Known rows, with every step that occurs
C/S: [ -4 -19  -6  12  10 -19   2   7  47  -3  19 -60  -6  -5 -11  -2 -61  12
  -9   8  25 -11 -18  15  11  21  -5   4 -10  15  18  28   5  14 -15   7
  33  -5   8  -7   3   4  10   1 -18]
T/S/L: [ -2  17  -7  -2 -29  22 -19  12  26  15 -13  50   1  24 -20  16  14   0
  -2   0   8  12 -10  -4  -7  25   7  -6  -2   3 -16  17  -5   2  -3  -9
  13 -21   4  -9  -1   4  -6   3  20]
P/N: [ 12 -21   7  -4  23 -11 -18  12   6   0  12 -29   2  10  -6   9  34   9
   7  11  16  -7  10  15  -7   7  -9 -25  -3   8 -28  14   5   4  19   5
   0  21   1  12   3  28  12  12  -6]
W/U/R/L/D/T/S: [ 20  -2   7  -6  -2  20  -5   4   3   1 -12  20   8  12  -1 -12  -5  -7
  16 -10   3  15   6  -3   4  28  17   9   4  -6  -9  57 -10   1  -5 -13
 -17  -7  22   5  -1 -10 -11  23   8]
S/L/D: [ -4 -17 -13   5 -23   2 -26   8 -45  14   1 -14   8  -1   1   4  -7  15
  30  13   6   9  19  20  -2   5   5   8 -16   3  -1  22   8 -34 -28   5
  -5 -11 -21   8   1  -3  -4  -5  28]
M/S/L/R/Z/E: [-14  26 -44  -1  15 -18  17   7   5  -4  17  42  -2  -2  -9  -6 -22  13
 -14   6 -37  -5  37 -10   0 -31  14   8 -15 -11 -15  -6  12  -5 -33   5
   5  -1  -5   6  -2  24  -4   3   7]
E/Z: [  8 -32  -6   6  28  -2   4 -14  42  -4  16  26 -13  17 -28 -12  19  15
   3   1   5  22 -10  10  -8  -5  29 -15  -3  21 -11  37 -12   2  13  -5
 -22   7  -5   1   2  15  -6  13   2]
G/T/S/U/W/N: [ -5  15  22 -14   2  14   4  -4 -44  -1 -19  68 -12  -9  -4  11  -4 -13
 -31  -9  -7  15 -38  -2   7 -28  22  17   4  -8  -7  -5  -8  29   3  -5
  13  24  15 -10   5 -12   9  11 -18]
T/S/M: [  0 -18  11 -29 -12  19 -16   3  27  10  -2  -5  -5  20  -3  14 -11   7
  -4   2   2   2 -19 -11  -4  18  -8 -12   3  13  -7  26   7 -18  -2 -13
   3 -23   4 -20  -7  -5  -8   6   4]
N/W/U/R/M/S/T: [ -8  59   2  -2  34   3  14 -21  -5   3  -4 -31   5   0 -11  -2  24 -10
  -8   4  -7 -18  -5 -11  -3  -8   1  -7  11   0  -3  -7  -9 -10  41   9
   3   5  -4  16   9  -2   7 -18   8]
D/L/R/M/S: [-13 -45   0  -1 -20 -18  15  -8  28  -3  23 -61  13   5  -2   2  -8   4
  14   0   9 -27  39   7  -9  10 -39 -13  13  22  14 -42   8   9 -13   2
 -45  -9 -20   6   4  -5   6 -20  10]
P/N/W/U/R: [  9  13   8  16  38   4 -13   4 -54  -6 -18  11   0  11  -3  -9  52 -10
 -11   2   1 -16   9  -1   9  -1 -18   2  -4 -28  -4 -18  -7  -8  41   5
  13  18  20  10  -5  -7   4   1 -27]
T/S/U: [  5  -9   5 -28 -17  37   3   3   6   8   1  37 -17   2   6  20 -12   1
 -11  -9  13  -1 -29 -14  -8  17  13  -5   7   7 -34  16  -5  22 -22  -1
  30  -3  11 -23   0 -15 -14  -3  10]
Z/E: [  7  -9 -15  -4   3  -8  14   6   2  -5  20  19  -8  -4 -23   5 -17  20
   4   2 -13   1  13   0  -3 -44  -2   0 -15  -7 -19  29  15   0 -10   7
  20  15  -4   5  -3  13   5  -8  -1]
G/T: [ 13 -25   2 -12  52 -13  23   7   2   9  -9 -34 -10 -13 -17  -3  18  18
 -10  -8 -10  -1 -13  19   6 -11  -4   8  19   3 -28  45  17  57  -7  10
  -8   3  33 -10   1  11  15  -7 -10]
M/S/U: [ -9 -13  -1 -18 -25   8  13  -1  -2   0   7  -3  -6   0 -10  16 -31   7
 -11  -3   9 -10 -15 -13 -10 -19 -19 -14   4  10 -24 -32   7  -2  -9  11
  10  -3  -8 -12   4 -10  -8 -30   6]
R/L: [ 12 -43   5   3  17 -28  25  -2  45  -8  18 -67   3 -13  20 -19  33  12
  27  -2  -8  13   5   7   1   4  -1 -12  11   6  14  -7  17  21  -4   1
 -19 -13  -7  -7 -12  16   9   7  -6]
W/U/R/L: [ 12 -20   8  17  30 -25  24  -6  11 -16   5 -39   6 -10  17 -23  48  -6
  10  -8 -19   0  14  -8  12   4  -7   2  11 -12  22 -18   2   8  20  -3
 -10 -11   5   0 -16   9   4   8 -21]
U/R/L: [ 15 -31  16  16  18 -26  18  -5  45 -15   3 -56  -1 -19  27 -17  35   5
  16  -8 -11   1  22  -2   9   4  -7   0  10  -1  27 -18   4  16  22  -2
 -14 -10   3  -1 -17   7   3   2 -11]
S/U/W/N: [-13  12  20  -5 -11   6   1  -8 -42  -4 -10  49  -7 -11  -2  10  -7 -10
 -21  -3  -1  13 -33   2   4 -29  12   9  -4  -5  10 -32  -2   7   5  -3
  19  26  -1  -5   1  -9   8   7 -21]
T/S/U/W/N: [ -8  16  22 -10 -10  15  -3  -8 -43  -1 -13  75  -8  -4   0  13  -6 -13
 -22  -7  -2  16 -35  -2   2 -22  21  11  -3  -6   4 -18  -9  17   4  -8
  17  25   2  -7   2 -14   6  12 -15]
L/D/T/S/C: [ 19 -26   5   3 -34   8  -7  13  58   6  -8   1  -5   9   8  15 -59  10
   1   3  27  13 -15  -5 -15  24  27 -30  -9  16  10  65 -11  11 -22  -9
  12  13   2 -15  -3  -1  -9   3  16]
P/N/W/U/R/Z: [ -1  42 -17   7  72 -18   7  12 -37  -3  -8  10  -2  -4  32 -24  59  -6
 -29  10 -28 -16  21  -6   8  26  12  -3  -8 -20   7  -9  -2  19  13   6
  12  -5  21  -3 -10  17  -6  12 -14]
T/S/U/W: [ -1  22  18  -2 -15  24  -8   9 -24  -6 -10  71 -22 -13  27   7  -3  -9
 -16  -7  15  14 -38 -19   1  -5  22 -11  14   2 -11  18 -19  12 -15 -10
  10   1  16 -17   2 -28  -8   7  -4]
W/U: [  0  -4 -12   3  35  -5  12  -4 -48   0   8  15  11  15 -22  -9  33  -7
  -1   5  -7  -2 -18   5   2   7 -12  -6   2 -13  -7  18   7  -2  -2  -2
   7   6   2  -2  -5   8   9   9 -24]
N/W/U/R/L/S: [ 11 -24  -6   7  19  -8 -18 -15  21  -5  -5 -11   6   3  30 -10  12 -19
  19  -9 -12   3  13   6   6   4 -15  46  12  -5   5 -22   1  -3  10  -6
 -39  -5 -18   9   2   1  -8   1   0]
N/W/U: [  0   9 -11  -3  42   5   0   4 -75   2  -4  12   6  21 -16 -22  49  -5
   4  10   0   2 -27   7   0  -4 -11 -11   0 -27 -12   1  15  -4  -1   9
   4  10   8  -2   2  -7  14   9 -29]
W/U/R/M/S: [ -4 -14   4   7   4 -25  18  -5 -14 -10   9 -43  12   9  -6   1  14  -2
  -8   0  -4 -28  31  -3  -6   3 -42 -18   3   8  22 -32  -7  17  17   7
 -25  -6 -16   8   1  -7   3 -31   5]
C/S/U/W: [-10  24  11  10 -19   6  -5  11 -12 -12   3  27 -21 -21  20   1 -37  -6
 -23   0  23   4 -45 -13  10  -9  10  -8   5   4   8   5 -15  -3 -20  -2
  28  -4  13 -17   5 -20  -1   5 -19]
W/U/R: [  6   7   8  20  31  -2   1  -4 -30  -7 -11  14   3   2  -7  -3  30 -10
 -14  -4  -6 -17  11  -1  12   8 -18  10  -3 -17  12  -2 -10   1  31  -5
  14   9  15   4 -12  -4  -1  -6 -24]
R/M/S/T: [ -8  40   2  -6  22  -3  19 -21  30   7   8 -49   5  -7 -11   6   5   1
  -2   2  -3 -14  -3  -3  -8  -3   4 -10  11  18  -3   8  -5   3  28   6
  -1   1 -13  13   7   7   7 -20  20]
S/L/R: [-19 -14 -18   8 -13   7 -20  -7  41  14  -2   0   8  11 -10   3 -12   6
  15  -1   8  -7  15  17  -1  22  -2  12   3   4   2 -33   1  -5 -36  -6
 -14   2  -5   2  -4  10  -1  15  -1]
U/R/M/S/L/D: [ -6 -15  -9  10 -31  -5 -20   6 -52   5   0 -28  13   0   4   5  -8  10
  22  11   0  -6  40  10  -3   5 -11   5 -15   5  12  -3  -1 -33 -13   7
 -18 -17 -27  16   5 -10  -5 -21  35]
P/N/W/U/R/Z/E: [  4  42 -29   2  50 -13  15  17 -46 -12   8  43 -10  -4   1 -14  24   4
 -25   9 -37  -9  29 -14   6 -29  13  -1 -19 -32 -20   8   7  -3   6  11
  29  11  11   8  -2  19  -1   6 -10]

Rows
[ 22 -10  11  -7 -10  18 -10   6  27   2 -12   8   3   6   6  -8 -13   2
  20 -11   8  16  12   1   2  25  21   7   3   2  -6  55  -8   9 -11 -11
 -18  -6  21   4  -1 -10 -13  18  16] | U/R/L/D/T/S
[ -1  33  -6  -2 -40  25 -19  12  42  13 -15  41   5  27 -28   9  -1  -1
   2  -2  11  16 -14  -5  -7  27   3 -10  -4   2 -10  19  -1 -11   6 -11
   8 -26  13  -6   1   7  -9  10  16] | D/T/S/L
[ 18 -34   6   2 -17   4  -3  11  63   5  -6  14 -12  11  12  23 -36  10
 -11   2  25   7 -18  -7 -15  27  24 -32  -4  19   7  52 -14  35 -17 -10
  19  17  -1 -25  -6   1  -5  -5  13] | T/S/C
[-11 -14   0 -20 -29   6  21  -2  -7  -1  18 -34  -5  -3   2  16 -13   5
 -10  -1   6 -20  -8 -15 -14  -1 -26 -23   6  15  -9 -37   5   8 -12  14
  10 -12 -17 -15   5 -11  -7 -30  12] | R/M/S/U
[  1  40 -29   2  44 -13  21  13 -41 -10   6  43 -11  -8   3 -16  14   6
 -22   7 -39  -6  25 -15   7 -31  13   5 -18 -30  -9   8   9   4  -3  11
  28   6  10   3  -5  12  -3   2  -8] | N/W/U/R/Z/E
[ 12 -57  -2   1   8 -19   2   0 -30  -1  15 -65   9 -20  31 -18   5  20
  45   7  -3  13  28  22   4   1  13   7  -3   5   9  27  15  -9 -33   7
 -27  -5 -19   9  -4  -1   4   3  17] | R/L/D
[-15  19 -17  16 -32  -5 -13  13  40   6   5 -17   1  10 -28   8 -33   5
 -10  11  18  -1 -18   4   5  21  -9  -5 -15   8  12   0   4 -19  -2   3
  36 -28  -1  -7   2  12   3   0  -2] | C/S/L
[  1  19 -32  -4  34 -19  27  11  -2  -5  23  24 -11 -13   2  -7  -3  17
 -13   8 -35  -2  23  -7   0 -27  18  -2 -17 -10 -11  29  15  14 -20   9
  21   2  -1  -2  -6  24  -1   1   4] | R/Z/E
[-15  15  17  -1 -13   2   0  -6 -31  -5  -5  41  -9 -12  -4   8 -30 -12
 -30   0   5   9 -40   2   9 -24  14  13  -9  -4  15 -26  -6   6   2  -2
  30  21   2  -6   4  -9  11  11 -26] | C/S/U/W/N
[-17  30 -12  10 -25  -4  -7   7 -27   1  -7  -3  12  24 -22   2  31  -6
  -6   8  -2 -12  10 -10  -9   4 -34 -21  -6  -6  10 -51   1 -21  20   8
  -3 -25 -14   4   4  -2   2 -22  10] | N/W/U/R/M/S/L
[-14  12  22  -6 -17  -2   7 -10 -44  -7  -3  34  -4  -9   1  10  -2 -13
 -24  -2  -3   3 -24  -2  -1 -29   1   1  -4  -1  21 -45  -6  13   7   0
   8  19 -13  -3   4 -12  10  -2 -14] | R/M/S/U/W/N
[ 12 -12   7 -10  32   3 -27  19 -26   4  -8 -27  -6  15   4 -12  50  14
  18  16  21   0  -7  16 -10  -4  -6 -27  -4 -13 -26 -16  16   3  11  22
  -1  22   8   6  10   2  15   5 -10] | P/N/W
[ 19 -11   7 -16 -13  26 -15   8  18   9  -9  19   3  14  -5  -1 -23   7
  20  -6  14  17  -1   9  -4  26  21   3   1   6 -13  71  -4   8 -20  -9
 -15  -2  18   2   3  -9 -11  17  19] | L/D/T/S
[-20  -1  19  -3 -32   6   5 -13 -29  -3   1  35   0 -11   3  10 -16 -18
 -16  -4   2  -1 -11  -1   4 -19  -3  11   4   0  14 -60  -3  -4  -2  -7
  -5  16  -8  -1   5 -13  10   7 -18] | D/L/R/M/S/U/W/N
[ 17 -42   6  -5  17  -2   3   4 -41  -1  -3 -36  -3 -23  33 -11   2   9
  23  -5 -12   7  27   5  11  -1  20  23   6  -4  -8  29  -1   4 -24   4
 -15  -8   3   3  -2 -12  -5   1  18] | G/T/S/U/R/L/D
[ 12 -11   5   3 -31  -1   2   4  15  -3   3 -62   9 -17  10 -18 -32   7
  33  -4   7  11   9   4   3   3  -1  -1  -5   0  15   7  10 -36 -10   5
  -9 -12   8  10  -1   0 -13   9   4] | S/U/R/L/D/T
[-14  17  -6  12 -39 -10  -5   6  12   2  -1 -19  10  16 -17  13  11   0
  -5   4   0 -14  19  -6  -9   8 -34 -19  -6  10  16 -41  -2 -14  20   5
  -4 -27 -19   3   0   3  -2 -27  20] | U/R/M/S/L
[  4   7 -10  -4  47   3  -8  10 -82   0  -2  10   8  29 -16 -19  62  -8
   5  15   2  -1 -24   6  -2  -1 -11 -19   0 -29 -28   0   9 -15  11  11
   5  18   9   5   7   5  17  16 -30] | P/N/W/U
[-17  12 -12   8 -41  -9 -10   4  17   5  -7   7  12  23 -33  13  -5   6
   0   7   2   2   3  -2  -9 -12 -24 -13  -4   8  -3 -29   5 -21  10   3
  -7 -21 -15   2   1   8   1 -22  16] | M/S/L
[  9 -55  -3  12 -47   0 -12  -3  87   6   8 -16  -3  -2  19  27 -67  -4
   5   4  28  -1  -4   1 -11  15  -5   0   3  26  11  15   1 -14  -2 -16
  -6   6 -25 -17   1   5  -7 -13  12] | D/L/S/C
[  6  37 -24 -11  39  -2  30  14 -13  -6   5  54 -22 -17   4   0  -5   8
 -39  -6 -41  -9  22 -23   9 -26  23  14 -10 -19 -27  32   2  28 -12   7
  33   0  23  -7  -5  11 -10  -2   4] | G/T/S/U/R/Z/E
[-14  29   0  -4   9   6  17 -25  48   9  12 -49   9 -11 -10   7  -6  -5
   6   1   4 -19  10  -4  -4   0   1   0  20  20  -5  -7   0 -14  22  -4
 -12  -1 -10  14   7   5   7 -11  15] | D/L/R/M/S/T
[ -2  27  -1  -5   4  24  -8 -29  65  17   3  -9   3 -16  -1  17 -23 -16
  13  -2   7  -1  -8   5   3   0  12  40  21  18 -22  25   2 -34  32 -16
  -7  -1  -8  12  10   8  -2  -2  15] | D/L/S/T
[-13   2  19  -4 -31  15  -7 -13 -25  -1  -5  56  -4 -13   5  15 -20 -21
 -15  -5   5  11 -25  -1   7 -27   3  29   2  -2   5 -36  -1 -11  11 -13
   3  17  -7  -4   6 -12   5   9 -17] | D/L/S/U/W/N
[ 21   3   8  -9   3  23 -13   9 -11   1 -18  22   4  16   6 -18   2  -6
  18  -8   5  17   3  -3   3  20  18   7   3 -14 -12  47  -9   0  -8  -6
 -17  -4  26   5   3 -16  -9  22   7] | N/W/U/R/L/D/T/S
[-11 -18  -9   2  -9  -3   2  -4  29  10  23 -66   7  -4  21  -1  31   3
  18   0   6 -24  22  15 -10  57 -17 -14   0  15  33 -31  -1  19 -32   2
 -10 -14 -20  -4  -3   9   2   7  11] | S/L/R/M
[ -8   7  22   3   3  -7  -3  -8 -37  -4 -11  45  -2 -10  -4   4   4  -7
 -13   0  -3  16 -21  13   5 -25  11   8  -6  -4  22 -16  -3  15  11  -6
   3  29  -3   2  -1  -4  15  10 -22] | U/W/N
[  3  38  -1   3  30   8  -3 -32  64   8  -5 -22   1 -18  13   6  -5 -15
   8  -8 -11   1  -3  -1   6   1  21  40  16  11  -7  14  -8 -12  36  -8
  -6   1 -11  16   4  13  -6  -1  16] | U/R/L/S/T
[-15  14  11   5 -27   3   0   1 -23 -12   1  25 -11 -15  28   1 -12  -8
 -13  -5  12  -5 -17 -15  -3 -12  -3 -17  14   7   7 -31 -17   0 -23  -2
 -10   1  -2  -8   6 -25  -4  -4  -5] | L/R/M/S/U/W
[ 13 -36   0   8   6 -14 -15 -19  57  -5   1 -26   3  -8  33   1  -4 -12
  21 -12  -9   1  23   7   4   8 -14  47  11   9  11 -14  -2   3  11  -9
 -39  -8 -22   8  -2   8 -12  -4  10] | U/R/L/S
[ -5  13  21  -9 -21  11   0  -6 -40  -5 -12  48  -2 -12   9  -1 -15 -13
  -8  -7  -5  25 -27  -3   6 -22  27  14  -3  -9  10 -14  -5  -3  -5  -6
   3  15   3   0   4 -12   3  20 -12] | R/L/D/T/S/U/W/N
[  2   7  -8   5 -45   3 -16   9  11  10  -3 -39  15   1 -19 -10 -34  11
  33   6  13  15   2  15  -3   7  -4  -7 -13   3  11  23  13 -49  -9   3
  -8 -13   2  11   4   6  -8   8  12] | S/L/D/T
[ -1   7  -9   4 -50  -2 -14   8   9   7  -4 -37  19   6 -25  -8 -43  11
  30   5  12  13   8  11  -5  -3 -10  -8 -13   3   8  12  12 -50  -5   5
 -18 -15  -1  16   6   4  -7   0  14] | M/S/L/D/T
[ 13 -14   7  14  30 -20  18  -2  -1 -15  -2 -37   3  -6  22 -30  53  -5
  11  -5 -15   2  11  -6  12   0 -10  -2  10 -19  17 -26   5   6  21   3
  -9  -8   8   0 -14   2   6   7 -23] | N/W/U/R/L
[  0  -4  14   6 -11   6   2  -3   3  -7 -11   6  -9  -8   1  17 -16   0
 -20 -10   3 -22  15 -15   4  -9 -24   5   0   0   1 -39 -14   1  26   5
  17   3   7  -3  -7 -17 -13 -32  -2] | M/S/U/R
[ -4  -9   5   3   9 -20  12  -2 -28  -9   4 -42  10  12  -5  -5  25  -1
  -5   2  -3 -27  27  -3  -9   0 -41 -20   2   2  20 -42  -3  12  18  12
 -25  -4 -14   7   3 -13   6 -31   2] | N/W/U/R/M/S
[-12  -2 -17   3 -22  20 -25  -2  57  15  -9  28  10  20 -13   2 -22   0
  14  -7  11   1   9  11  -2  34   8  13   5   2  -4 -13  -6  -7 -37 -13
 -16  -1  10   3  -2   7  -7  25   4] | D/T/S/L/R
